Each row comes from the steps of one walk. Every step used is in the known rows, and no mark comes twice. Write the walk behind each row, first mark first.
Known rows
kotu > legas > sikekun: [  3  22 -30  19   2  20  24  -5  -4  17   7 -23  -8  -3  34  21   0  33
   7  15  -3 -14 -27 -24  11 -16 -20  15]
firur > muzi > kobuf > kotu > legas: [ 39 -17 -16  27   6 -11  -9  46  -1  14  15  21  -1  -7 -14  19  -4 -46
 -27   6  11  41 -18  -7  10 -29  18 -43]
kotu > kobuf > muzi > rimus > vudama: [-17 -15  -9  39   4 -23 -17  -4 -11  40  -1  19  52 -28 -21 -35 -35  -2
  16  28   3 -15   4  -8  28 -28 -23 -20]
muzi > rimus: [  0  21 -30  -1   6  -2 -13 -31   5   4 -20   8   4  41  -3   5 -26  25
   5   3   2 -11 -17  32  31  -4  -8 -26]
ribuz > sikekun > legas > kotu: [  0 -14  12 -26  17  29  -9  23   2 -30  40 -19 -13  30  -4  -6  -3  49
  17 -19 -25   8  38   3 -20  18  11  -4]
kobuf > muzi: [  4   3  -5  27 -20 -12 -19 -31  28  35   2  10  47  11 -16   0 -18  -9
   2   7  19   3   1  -1  13 -31  22 -14]
legas > sikekun > ribuz: [-20  10 -29   7  -9  32   8 -14 -11   4  -7 -25   8  36   9  -7   4  57
  14 -18 -17   8  33 -10 -39  29  16   5]
sikekun > ribuz > vudama > rimus > muzi > nokoto > suvom: [-25  -4  44  17 -10   4 -35 -27  17 -31 -86 -26 -31  36  17  -1  22 -31
  -3 -23  18 -35  19 -12 -30  39  40  -3]
muzi > firur: [ 24   6 -38 -26  -5  -5  -7  26  23   3 -30 -16  23  -8 -37  22 -57 -31
  11  23 -22   3   0  26  18 -22  11  -3]
rimus > muzi: [-15   7  -5 -53 -23  -8  11  -2  26  11  -5  18  10 -24   2  11  35 -27
   7  16 -17 -11 -15  29 -12  -5   9  41]
ribuz > sikekun > legas > kotu > kobuf > muzi: [  3 -23  15  -2  19  19 -14  21  -7 -10  46 -15   2  12 -11 -19  -8  42
  24  -9 -23   6  41 -10 -11   7   8 -13]
kotu > legas: [  3  16 -12  17  -6   9   9   3  13   8 -12 -15  -9 -12  32  18 -10  -2
   0   3  15 -21 -34 -11  19 -29 -14   6]
nokoto > muzi: [-15  35  13 -40 -47 -25  -9  -2  16  -3  -3  11  17   7  -2   4   7 -37
   7  -2  -5   3 -20  -7   2  29 -32  19]
legas > kotu > kobuf > muzi: [-23 -10  -3 -35  16  20  -2   7 -14  22  34   9  -1 -48   1 -37 -27  12
  45   9 -16   7  25   1  13  27 -17  -9]
legas > kotu: [-23   7  -6 -72  12  34   5   4   5  -7  20   1 -23 -12  12  -9 -16  25
  28 -11 -16  13  17  24  -1  44  -7   7]
ribuz > vudama: [-34 -10   7 -19 -19  29 -22 -24  21 -26   1  -8 -23  39  16 -21 -36 -21
 -12   3  32   7   7 -13  -9   0  35   1]
ribuz > vudama > rimus > muzi: [-40 -12  37 -29  -8   6 -29 -43  30 -17 -34   9 -31  19  21  -7   6 -57
  -8  25  26 -19  -1   1 -10   8  41  15]
firur > muzi > kobuf: [ 28  -9 -30  -6 -13  -6 -15  43   9  11   1  24   1   6 -22  19  -4 -53
 -10   0 -18  42 -10  -2   2 -22  12 -45]
nokoto > muzi > kobuf: [  9  23 -10 -36 -21 -39  -4  27 -13  -9 -11   8  10  -7 -19   1  15 -53
   5  -3 -18  -4 -21   1  12  16 -25  -1]
vudama > rimus > muzi > nokoto: [-17   8  43 -32   6 -26 -12 -45  30  -8 -57  23  -9  -7   6  39  36 -48
  13  35 -22 -48 -17  34   1  15  24  25]
sikekun > legas > kotu > kobuf > muzi: [-21  -6   9 -13  18   7  11  18 -18  -8  39   7 -21 -33  -9 -37  -1  39
  21 -28 -18  -4  35  -9 -12  -4 -10   0]
suvom > nokoto > muzi: [ 12  20  22 -13 -49 -12  24 -29  17  -3  -8   2  23 -10   7  14  17 -19
  -9 -15   8   8 -24  12  -4   7 -37  35]
kobuf > kotu > legas > sikekun > ribuz > vudama: [ -2 -15  15  61  25  15   6  -9 -12  -2  25 -19  -7   5  27 -12 -13  35
 -30   3  60   6   2 -15  -8  -1  34   5]
legas > sikekun: [-18  13 -34 -21  -4  25  19 -14   1   8  28  -8  12  21   4   4 -10  46
  16  14 -27  12  11  -1 -18  13   4  15]
sikekun > legas > kotu: [-22   5   7 -38  15  18  15  15  -5 -30  30   2 -37  -8  -1 -18   7  48
  10 -41 -19   0  30   8 -23   8  -3  12]
kotu > legas > sikekun > ribuz > vudama > rimus > muzi > nokoto: [  1  16  -1  35   5  17  10 -30 -15   4 -41 -33 -32  14  44  29  33  17
   3  13   1 -37 -20 -35   2   5   2  19]
kotu > legas > sikekun > ribuz > vudama > rimus: [ -7  12  -8  42   4  25   4 -20  -9   8 -33 -34 -26  17  45  10  12  23
   1   2  16 -24 -10 -37  -3   0   1   4]

Write each row's walk
[ 18  15 -22   5 -24   1 -25  -6  24  24  -5  29   3  42  -8  27 -12 -17
 -11   6  -4  40 -23   1  18  -8  -8 -46]  firur > muzi > rimus
[  4 -11  20  45  24  -2   7   2   6   1  30  -1   6 -19  18  -2 -23  13
 -28   9  57   0 -16   9   8 -19  24   5]  kobuf > kotu > legas
[-17 -19  -3  30  -9 -13 -12   0  -2  36  21  14  42 -45 -15 -39 -41 -21
  30  24   1  -6  11 -16  14 -30  -1 -20]  kotu > kobuf > muzi
[ 38   7   8  31 -15 -18  34  -9 -25  -1 -13 -16  14 -18   8  10  36  -3
 -20 -20  16   2 -19   1  -3   4 -28  23]  suvom > nokoto > muzi > kobuf > kotu > legas > sikekun > ribuz
[  6  21  16 -46 -10 -26  14  -4  29 -12 -27   4  -5 -21  -7  47  43 -36
  16  30 -42 -42 -32  23   6  15  -5  44]  rimus > muzi > nokoto > suvom
[-16 -13  -8  17  17  17   0 -17 -26  -4 -16 -19 -13  28  10 -15  25  25
  -4   0   4  -1  33  -9 -37  29  44   5]  legas > sikekun > ribuz > vudama > rimus > muzi > kobuf > kotu
[ 39 -16 -23  41   7  -3  -7  43 -14  17   7   9  -2   5 -10  15   8 -23
 -25  -4   6  43  -4 -17  -4 -16  21 -44]  firur > muzi > kobuf > kotu > legas > sikekun > ribuz
[-42 -12  36 -14  -4  14 -36 -44  30 -25 -31   2 -31  36  20 -12 -23 -45
  -9  15  34 -13   7  -6  -9   8  42  -4]  ribuz > vudama > rimus
[-29  -5   9 -30  20  14  16  26 -19 -23  39   5 -34 -34  -3 -38  -3  41
  22 -32 -25  -5  36  -2 -20   4 -14   6]  sikekun > legas > kotu > kobuf
[ 33 -22 -18  42   5   4 -13  37 -15  10   7   5 -14  16  -5   8   5 -29
 -31  -1  18  44  -2 -27  -6 -14  29 -45]  firur > muzi > kobuf > kotu > legas > sikekun > ribuz > vudama
[ -5 -22  13 -20  20  27  -9  30  -9 -24  46 -17 -12  11  -6 -20 -10  43
  26 -12 -30   5  43  -4 -17  16   5  -7]  ribuz > sikekun > legas > kotu > kobuf
[ 39 -14 -26  28   9  -6  -2  43  -9  19  24  17  -1  -3 -13  20   2 -29
 -24  12   1  45 -15 -12   5 -23  14 -39]  firur > muzi > kobuf > kotu > legas > sikekun
[  6   7 -14  39  -3 -27 -24 -37  15  40 -28  17  59  34 -25   6 -10  17
 -18  12  22  -9 -10   9  32 -28  -9 -14]  kobuf > muzi > rimus > vudama
[-14  -3  14  -9  21   4  12   8 -23 -19  34   5 -26 -24 -10 -23  -1  40
  23 -23 -26 -13  31 -10  -5   1  -8   3]  sikekun > legas > kotu > kobuf > muzi > nokoto
[-19 -21  25   2  23   0 -14 -28  -1 -12 -21   0 -38   6  24  -5  17 -44
 -18  36  32 -21  -7  -8  -3   0  43  12]  ribuz > vudama > rimus > muzi > kobuf > kotu > legas > sikekun
[  3 -15  11  -2   4  16 -14  18  12 -28  30 -19   3  40  -9  -2  -8  35
   6 -16 -17   3  30  -1 -23  -6  21  -7]  ribuz > sikekun > legas
[-16  12 -20  -5  11 -12 -11 -13   5   2 -41  13  29  42 -12   8 -14  35
 -22   3   4 -16 -14  31  22   1 -32   3]  muzi > rimus > vudama
[ 29  12   6 -10 -31 -22  26  -9  -3  -8 -14   0  18 -18  -5  12  23 -31
 -10 -15  -1   3 -24  18   3  -2 -32  22]  suvom > nokoto > muzi > kobuf
[-10   1  22  -9  26  -5  12  22 -13 -20  27  -1 -29 -34 -15 -18   5  31
  26 -20 -32 -22  24 -13  -4   7 -21   2]  sikekun > legas > kotu > kobuf > muzi > nokoto > suvom
[ 34  20   8 -14 -43 -20  22 -14  16   1 -24  -8  29 -17 -12  26   1 -33
  -7  -1  -2   9 -24  17   8  -1 -37  33]  suvom > nokoto > muzi > firur
[-24 -10  -5 -29  26  12  -3   7 -20  24  16  12   9 -37  -5 -33 -21  27
  31  11 -14   1  20   6  22  29 -36  -4]  legas > kotu > kobuf > muzi > rimus > vudama
[ 39   9   5  18 -12 -20  40  -9 -20   1   3  -7  15 -25   5  15  29  -8
 -19  -3  11   3 -30   6   7  -3 -34  28]  suvom > nokoto > muzi > kobuf > kotu > legas > sikekun
[ 32   4  16   3 -19 -27  27  -8  -8  -8  -1   3  21 -23  -6   7  20 -26
 -20 -12  15   8 -22  22   2  -1 -22  22]  suvom > nokoto > muzi > kobuf > kotu
[ 39   7  14  17 -17 -26  32  -5 -11  -3  -5  -3  14 -30   4  14  24 -25
 -23 -10  20   0 -33  12  11 -10 -31  23]  suvom > nokoto > muzi > kobuf > kotu > legas
[-23  -6   6  -7  27  -1   8  18 -24  -6  22  11 -11 -22 -14 -34   4  53
   7 -25 -16 -10  30  -4  -4  -2 -29   5]  sikekun > legas > kotu > kobuf > muzi > rimus > vudama
[ 30 -23 -30  44  50 -12  11  39 -44  -7   2 -16  -4 -18  -8 -10   0   6
 -17  -6  18  -9   3  11   4 -20  33 -24]  muzi > kobuf > kotu > legas > sikekun > ribuz
[  6   8 -14   3 -21  -6 -24   7  24  23 -20  32  21  43 -15  29  -4  -9
 -29   6  -1  37 -20   1  12  -5 -26 -24]  firur > muzi > rimus > vudama
